Each row was made from one small tree. The marks that hang from a mark follow it in brackets, in alphabetical order. Every link used is in the known rows. Write each row's tree.
Known rows:
leles[fafa[kidaf midib]]: -162 -263 -37 -306 -73 128 -124 31 287 -61 -15 -85 56 66 7 -12 154 37
 -114
kidaf[suvisi]: -140 -279 82 -154 70 -245 28 -32 223 -45 261 74 -40 9 -10 121 -161 -26
 361
fafa[leles]: -103 21 2 -23 16 -88 83 -11 293 -54 173 32 -48 35 36 76 149 -74 82
midib[suvisi[domaz kidaf]]: -13 427 171 -69 52 -264 -17 -17 5 -26 -196 -76 99 -112 -57 -218 58 -87
 311
kidaf[fafa[domaz leles midib[suvisi]]]: 38 -32 -281 230 -210 340 -11 -8 -109 93 -38 48 -101 49 37 76 166 113
 -233
fafa[kidaf midib]: -68 -170 -57 24 16 17 -45 23 274 -68 194 -20 -59 77 37 18 252 0 -76
suvisi[domaz kidaf midib]: -44 585 222 48 193 -326 110 8 -133 -34 -134 -64 84 -124 24 -248 -153
 -195 191
fafa[kidaf leles]: -23 -114 -49 -32 104 -25 -9 20 190 -80 261 3 -55 112 -30 53 201 -40 -72
domaz[suvisi[kidaf midib]]: 8 327 349 -230 243 -423 20 -2 241 -59 -233 -6 161 -86 -12 -63 -27 -143
 156
fafa[domaz kidaf[suvisi]]: -60 -470 15 85 23 12 -33 19 121 -42 327 23 -73 116 -69 162 -60 54 3
fafa[domaz[suvisi]]: -38 -122 196 -29 -65 -120 18 4 442 -53 -90 57 15 -4 8 149 158 43 59
kidaf[fafa[domaz leles] suvisi]: -15 -323 -175 157 -101 135 47 -19 -155 70 317 110 -136 66 18 233 -344
 103 -67
fafa[domaz kidaf leles midib]: 20 -214 -207 308 -99 406 44 29 73 -10 256 -38 -119 164 45 65 358 36 -495
leles[suvisi]: 10 -104 144 -205 43 -219 -38 -23 184 -41 -115 0 47 -64 -44 34 100 -35
 360
kidaf[fafa[leles] suvisi[domaz midib]]: 90 70 -187 25 117 -10 94 -16 -570 78 114 137 -94 -22 22 -96 -460 7 99
leles[fafa suvisi[domaz kidaf midib]]: 47 307 243 -377 109 -116 -41 2 -349 7 -513 -156 259 -171 -70 -314 -179
 -111 179
kidaf[fafa suvisi[domaz midib]]: 13 57 -81 -27 107 -183 39 -10 -423 53 54 138 -70 -72 10 -75 -514 18 303
midib[suvisi[kidaf]]: -82 248 215 -143 76 -317 -62 -20 277 -46 -135 -75 110 -54 -77 -53 113
 -110 340
kidaf[fafa[leles[suvisi[domaz]]]]: 147 84 -124 -24 -42 26 7 -21 -321 49 -78 55 -37 -77 3 -34 -166 63 86

Write each row's tree:
-46 75 309 -2 -19 -193 27 0 382 -45 -80 -32 93 -36 -1 111 34 -16 -29 -> fafa[domaz[suvisi[kidaf]]]
180 66 -240 65 -121 238 26 -26 -394 87 -71 44 -63 -63 77 -84 -50 80 -118 -> kidaf[fafa[leles[suvisi[domaz]] midib]]
-38 194 97 60 -53 -135 -96 -8 84 30 -149 -45 56 -55 -59 60 -68 17 147 -> midib[suvisi[kidaf[fafa[domaz]]]]
-22 -143 134 -298 -19 83 -68 13 -65 10 -445 -69 153 -50 -84 -46 49 -14
 108 -> leles[fafa[domaz] suvisi[midib]]
155 50 -251 57 13 286 -24 6 -219 1 -11 -26 -49 76 -17 -246 422 12 -202 -> fafa[kidaf leles midib[suvisi[domaz]]]
38 -239 139 -29 24 -60 -78 32 349 -80 -4 25 12 67 -58 133 200 79 -99 -> fafa[domaz[suvisi] kidaf]
-129 -566 -91 -146 -132 332 -91 22 69 -1 119 -64 13 113 -16 60 -5 105
 -248 -> leles[fafa[domaz kidaf[suvisi] midib]]
32 47 -256 26 -106 152 -38 -22 -50 64 -19 66 -77 19 41 20 120 62 -56 -> kidaf[fafa[leles midib[suvisi]]]
-33 38 44 -70 169 -217 104 -14 -227 -9 65 84 -34 -50 -8 -145 -241 -84
 350 -> kidaf[suvisi[domaz midib]]
60 -323 -107 162 150 181 51 25 -222 5 289 30 -80 163 -68 50 9 -27 -212 -> fafa[domaz kidaf[suvisi[midib]] leles]
88 66 -41 72 -7 44 34 12 -41 42 -129 115 -37 10 23 122 -76 68 -170 -> kidaf[fafa[domaz[suvisi[midib]] leles]]
-23 439 -7 150 -89 -82 43 -4 -159 31 9 -45 0 -121 112 -113 -277 -7 -41 -> suvisi[domaz kidaf[fafa[midib]]]
138 261 104 -20 65 -42 81 -26 -237 3 -81 -83 88 -92 -17 -169 -10 -100 37 -> fafa[leles[suvisi[domaz kidaf]]]
70 49 83 43 64 44 108 7 111 -11 -134 69 4 44 5 36 228 -34 -162 -> fafa[domaz[suvisi[midib]] leles]
248 76 -54 -29 225 77 3 21 -457 -10 -118 -15 21 13 -89 -246 147 -68 -30 -> fafa[kidaf leles[suvisi[domaz midib]]]
-60 193 66 -23 -11 -79 -25 -23 207 -10 -103 -82 67 -38 11 -91 239 -78
 100 -> fafa[midib[suvisi[kidaf]]]
-52 240 -55 116 -51 8 46 -12 3 36 156 -45 -6 -23 105 57 -159 -38 -211 -> suvisi[kidaf[fafa[leles midib]]]
7 -412 85 -312 -72 170 -180 30 37 -28 -228 -112 124 25 -123 28 110 88
 -29 -> leles[fafa[domaz kidaf] suvisi]
-103 -76 -140 250 -228 145 8 6 135 40 87 51 -120 11 112 179 -51 112 -122 -> kidaf[fafa[domaz midib]]
-130 176 132 168 -78 -162 -7 6 158 6 76 -45 14 -49 36 170 -285 3 0 -> suvisi[kidaf[fafa[domaz]]]
114 -188 -231 223 -87 442 -38 18 -39 16 41 -40 -74 158 -38 -27 513 50
 -387 -> fafa[domaz kidaf leles midib[suvisi]]
-103 236 33 69 -55 -143 -12 -10 127 14 86 -45 14 -64 95 70 -213 -26 -25 -> suvisi[kidaf[fafa[midib]]]
-56 -364 -187 192 -183 175 16 -17 -99 81 252 93 -135 36 73 205 -294 136
 -73 -> kidaf[fafa[domaz midib] suvisi]
